What can hang from each mark:
J773: J332 J896
J332: J768
J896: J332 J365
J365: J332 J532 J773
J768: J773
J532: J332 J768 J896

Known rows, with every way that one mark hangs from another:
[J773 [J332 J768] J896]: [-2.786 -1.897  0.594 -0.037  1.718  2.540  0.142  2.532 -3.214  2.203
  0.776 -2.606  4.729 -3.977 -2.170  1.568 -0.972 -0.619 -1.743 -2.382
 -0.776]
[J365 J532]: [-1.036 -2.353  3.695  0.428  0.120  2.353 -0.325  2.355 -3.185  3.533
  0.972  0.505 -1.034 -0.924 -2.009 -1.098 -0.099 -1.489 -0.069 -2.231
 -2.606]
[J896 [J332 J768] [J365 J532 J773]]: [-1.607 -1.433 -2.051 -1.093 -0.633  2.227 -1.097  3.989 -1.308  2.713
  0.136 -1.323 -0.083 -3.766 -1.483 -0.063 -2.647 -1.394  0.850 -3.314
  0.315]
[J332 [J768 J773]]: [-0.686 -2.049  3.669 -1.038 -0.731  6.120  0.284  0.385 -3.692  5.088
  0.139  0.910  1.267 -2.771 -5.274  0.449  0.755 -2.073 -1.956 -0.199
 -1.000]
[J773 J896]: [-0.881 -2.240  3.300 -0.174  2.856  0.701  0.166  3.407 -3.945  2.432
  2.506 -0.559  1.722 -2.240 -1.643  0.469 -2.413  0.766 -1.803 -2.001
 -1.241]
[J365 J532 [J773 J332]]: [-2.504 -2.198 -0.414  0.182  1.334  2.437 -0.487  3.962 -4.008  3.993
  1.127 -1.192  0.083 -3.902 -1.417  0.257 -0.815 -1.089  0.440 -4.251
  0.768]
[J332 J768]: [-2.612 -1.614  3.518 -2.286 -0.571  3.105 -0.655  2.077 -2.806  4.988
 -0.161 -0.604  1.874 -2.941 -4.124  1.250  0.303 -0.325 -1.531 -0.869
 -1.466]
[J768 [J773 J332 J896]]: [ 0.694 -3.055  0.917  2.339  2.802  3.810  1.632  2.213 -5.999  2.207
  2.177 -0.599  2.497 -2.830 -1.892  0.411 -1.663 -2.039 -1.727 -2.629
  0.433]
[J773 [J332 J768] [J896 [J365 J532]]]: [-1.381 -2.388 -1.149  1.160  0.422  2.583  0.151  3.020 -1.266 -0.503
  2.721 -2.798  3.013 -2.035 -0.017 -0.643 -1.913 -2.015 -0.104 -4.439
 -2.583]
[J773 [J896 J332 J365]]: [ 1.024 -2.700 -1.250  0.831  1.919 -0.735  0.523  5.646 -3.753  0.696
  1.869 -1.318  1.139 -1.902  0.195  0.089 -4.677 -0.281 -0.355 -3.389
  0.083]
[J768 [J773 [J896 J332]]]: [ 1.570 -2.255  1.013  2.321  2.335  2.874  1.479  2.121 -5.808  2.116
  0.122  0.505  0.925 -2.496 -2.099  0.004 -2.745 -2.114 -1.245 -0.731
  0.827]
[J332 [J768 [J773 [J896 J365]]]]: [ 0.887 -2.298  2.052 -0.485  0.886  4.311  0.828  1.845 -2.589  1.446
  3.623 -0.623  2.315 -2.346 -2.723 -0.238 -2.183 -1.133 -2.110 -2.297
 -1.653]
[J365 [J332 J768] [J773 J896]]: [-3.985 -1.030  1.099 -2.632  3.889  0.652 -0.240  3.068 -2.986  4.865
  0.794 -1.485  3.987 -7.326 -3.269  2.156 -4.166  3.477 -2.366 -0.945
  1.529]
[J896 [J365 J332 J773]]: [-1.565 -2.632 -0.928 -2.895  2.616 -1.368 -0.262  6.849 -4.453  6.073
  2.255 -0.603  0.430 -5.201 -2.271  1.030 -5.012  2.906 -0.552 -3.903
  2.473]
[J365 J332 [J532 J768]]: [-2.292 -1.162  2.585  1.732  3.022  0.018 -0.339  0.416 -6.150  1.812
 -1.089  0.772 -1.032 -0.703 -1.261 -1.903 -0.805  0.109  0.592 -1.343
 -1.635]
[J768 [J773 [J896 J332 [J365 J532]]]]: [ 3.240 -2.656 -0.873  3.541  1.156  2.818  1.373  2.687 -3.862 -0.440
  2.300  0.369 -0.836 -0.605  0.022 -2.209 -3.413 -3.599  0.462 -2.898
 -1.015]
[J532 J332 J768 [J896 J365]]: [ 0.697 -1.962  2.001 -0.451  1.134 -1.688 -0.055  3.222 -1.590  2.358
  1.431  0.521 -3.961 -1.588 -1.933 -0.930  0.552  0.897  0.829 -0.707
 -2.160]
[J896 J332 [J365 J532]]: [ 0.845 -2.576 -1.195  1.476 -0.797  0.616 -0.106  4.654 -3.090  1.700
  0.409 -0.024 -1.709 -0.568 -0.242 -1.532 -2.589 -2.650  1.600 -3.541
 -1.177]
[J532 [J332 J768]]: [-2.108 -1.631  4.841 -1.947 -0.352  1.333 -1.067  1.621 -1.047  5.235
  0.377  0.022 -0.582 -4.338 -5.142  1.125  1.760 -0.202 -1.190  1.571
 -1.303]
[J365 [J332 J768]]: [-3.262 -1.959  2.043 -2.241  0.422  1.194 -0.287  2.310 -3.739  6.427
 -1.618 -0.162  2.545 -4.383 -4.485  1.392 -1.379  0.944 -1.544  0.191
 -0.091]
[J365 [J532 J332] [J773 J896]]: [-1.142 -1.451  3.742  0.266  3.787  0.029 -1.048  2.599 -0.940  2.121
  3.963 -0.004 -2.443 -4.833 -1.867 -0.272 -1.413  1.055 -0.702 -0.872
 -0.639]

Rows:
[-1.600 -2.182  0.324 -0.122  1.579  0.794  0.104  2.511 -1.337  1.231
  1.946 -0.947  2.250 -3.170 -1.216 -1.069 -3.921  0.434 -0.847 -2.204
 -2.387]
[J773 [J896 [J365 [J332 J768] J532]]]
[-1.760 -1.581  1.091  1.088  1.755  0.185  0.839  1.146 -3.876  3.362
 -2.565  1.276 -2.053 -1.925 -1.753 -1.811 -0.640  0.657  0.990 -0.190
 -2.479]
[J365 J332 [J532 J768 J896]]
[-1.746 -1.320  0.685  0.023  0.995  1.547  0.012  2.145 -3.177  2.116
 -1.038 -1.247  3.066 -3.699 -2.090  1.325 -2.134 -0.528 -1.126 -0.315
 -0.183]
[J773 [J896 [J332 J768]]]
[-0.891 -2.993  0.336 -0.023 -0.173  0.962  1.412  3.485 -2.011  6.266
 -2.048  1.305 -1.345 -3.736 -2.715 -0.740 -1.665  0.349  0.294  0.013
 -1.895]
[J365 J332 [J532 J896]]
[ 3.264 -2.866  3.388  2.567  1.759  2.081  0.445  1.781 -1.233  0.038
  5.201  1.034 -3.275 -1.632 -1.835 -2.661 -1.324 -2.146 -0.427 -1.243
 -2.453]
[J768 [J773 [J896 [J365 [J532 J332]]]]]
[-0.008 -2.679  1.516 -2.633 -1.920  0.778 -0.099  3.982  1.832  5.389
  0.959 -0.183 -1.891 -4.639 -4.276  0.417  0.281  0.306 -0.337  0.392
 -2.224]
[J532 [J332 J768] [J896 J365]]
[-1.931 -0.022  4.360  1.617  5.757 -0.757 -1.388  0.267 -2.685 -0.866
  3.280 -0.082 -2.810 -2.902 -0.537 -1.242 -0.145  1.248  0.117 -1.362
 -1.278]
[J365 [J532 J332 J768] [J773 J896]]
[-2.723 -2.017 -2.203 -2.845  0.221  2.146 -0.867  5.244 -2.536  4.285
  2.038 -2.888  2.617 -5.074 -2.318  1.955 -1.894  0.169 -0.424 -5.161
  1.653]
[J896 [J365 [J773 [J332 J768]]]]
[-4.087 -1.217  1.019 -2.133  1.163  2.380 -0.872  2.057 -2.244  5.842
 -0.874 -0.210  0.899 -5.683 -3.812  0.580 -1.868  1.125 -0.666 -0.906
  0.451]
[J365 [J332 J768] J532 J773]
[-0.420 -1.723  4.013 -0.085  1.345  5.333  0.687 -0.093 -3.376  2.681
  1.622  0.046  2.559 -3.209 -3.953  0.586 -0.785 -1.077 -2.609 -0.391
 -1.307]
[J332 [J768 [J773 J896]]]
[ 0.136 -1.435  3.622  1.802  1.910 -0.867 -1.138  1.322 -2.505 -0.666
  2.938  0.373 -4.669  0.450 -0.731 -2.882  0.988 -1.080  1.319 -2.124
 -2.945]
[J896 [J365 [J532 J332 J768]]]
[-0.837 -0.653 -1.636  1.323  2.462 -0.071 -1.036  3.104 -4.885 -0.364
  0.755 -0.621 -2.307 -0.881  0.827 -1.652 -2.475 -0.755  2.153 -4.670
  0.520]
[J896 J332 [J365 [J532 J768] J773]]
[ 0.023 -1.743  1.050  0.296 -1.241  4.948  0.663  0.772 -4.580  4.517
 -2.477  0.765  0.997 -3.036 -4.496  0.717  0.106 -3.152 -0.896  0.746
  0.780]
[J896 [J332 [J768 J773]]]
[-0.797 -1.416  0.743  2.146  4.585 -1.571  0.392  1.888 -4.844 -1.981
  2.542 -0.642  0.029 -0.229  1.180 -2.580 -3.853  0.967  0.263 -3.597
 -2.313]
[J773 [J896 [J365 J332 [J532 J768]]]]
[-1.977 -2.438  0.298 -2.674  0.139  0.333 -0.197  4.093 -2.949  5.089
  0.261 -0.747  2.133 -3.886 -3.277  0.538 -2.969  1.013 -1.104 -1.770
 -0.095]
[J896 [J365 [J332 J768]]]
[ 3.082 -2.707 -0.819  2.094  1.671  1.864  1.293  3.972 -5.124  0.722
  2.224  0.130  0.593 -1.646 -0.831 -0.504 -4.174 -1.904 -0.692 -2.824
  0.515]
[J768 [J773 [J896 J332 J365]]]
[-1.672 -2.614 -2.064 -0.330  0.266  2.782  0.459  4.606 -1.853  5.644
 -0.108 -0.911 -0.877 -5.087 -1.639  0.377 -0.635 -0.592  0.968 -3.355
  0.047]
[J365 [J532 J896] [J773 J332]]
[ 1.037 -2.061 -0.403  3.640  1.384  3.673  0.472  0.727 -6.393 -0.945
  2.057 -0.317 -1.329  1.453 -0.095 -2.862  0.272 -3.970  1.275 -5.007
 -1.762]
[J896 [J365 [J532 [J768 [J773 J332]]]]]
[-0.650 -2.063  3.009 -0.548 -1.379  1.497 -1.337  2.118  1.197  2.425
  2.366 -0.093 -2.323 -2.536 -2.972 -1.318  0.750 -1.720  0.252 -0.826
 -3.114]
[J896 [J365 [J532 [J332 J768]]]]
[-2.918 -0.701  0.149  2.481  5.427  1.147 -0.360  1.310 -5.476 -1.347
  2.187 -2.028  1.115 -2.246  0.994 -0.572 -1.399  0.141  0.301 -4.899
 -0.176]
[J365 [J532 J768] [J773 J332 J896]]
[-2.243 -2.397  0.547 -1.047 -1.472  2.491  0.980  1.912 -0.320  6.536
 -3.193  0.809  0.222 -4.777 -3.980 -0.232 -0.696  0.217 -0.267  1.180
 -2.349]
[J365 [J332 J768] [J532 J896]]
[ 0.014 -2.630  0.545 -1.320 -0.148  3.207  0.837  2.420 -3.904  5.338
  0.665  0.523  1.547 -3.424 -4.525 -0.075 -2.281 -0.645 -1.423 -1.052
  0.222]
[J896 [J365 [J332 [J768 J773]]]]
[-0.988 -1.867  2.345 -0.142  2.324  3.546  1.312  0.452 -4.346  4.008
  0.201  0.439  3.506 -4.740 -4.387  0.557 -2.408  0.077 -2.692  0.761
 -0.145]
[J365 [J332 [J768 [J773 J896]]]]
[-1.008 -1.847  2.410  1.595  1.734  4.517  1.259 -0.695 -3.111  2.568
  0.088  0.839  2.162 -3.609 -3.444 -1.185 -2.058 -1.256 -1.826  0.554
 -1.765]
[J365 [J332 [J768 [J773 J896]]] J532]
[ 0.992 -2.305  3.583  0.413 -2.464  5.496  0.794 -0.702  1.184  5.260
 -0.852  2.019 -3.376 -4.213 -5.654 -1.184  3.096 -2.848 -0.119  3.094
 -3.059]
[J365 [J532 [J332 [J768 J773]] J896]]
[-0.558 -1.743 -1.133 -0.239  0.620  0.618  0.070  3.941 -2.275  0.696
  0.791 -1.962  2.689 -2.847 -0.963  0.711 -3.727 -0.687 -0.825 -2.322
 -0.593]
[J773 [J896 [J332 J768] J365]]
[-2.994 -1.852 -0.923 -3.928  1.249  0.283 -0.726  4.947 -2.742  6.013
  1.117 -1.357  1.971 -5.996 -3.496  1.502 -4.088  2.529 -1.140 -2.881
  1.755]
[J896 [J365 [J332 J768] J773]]
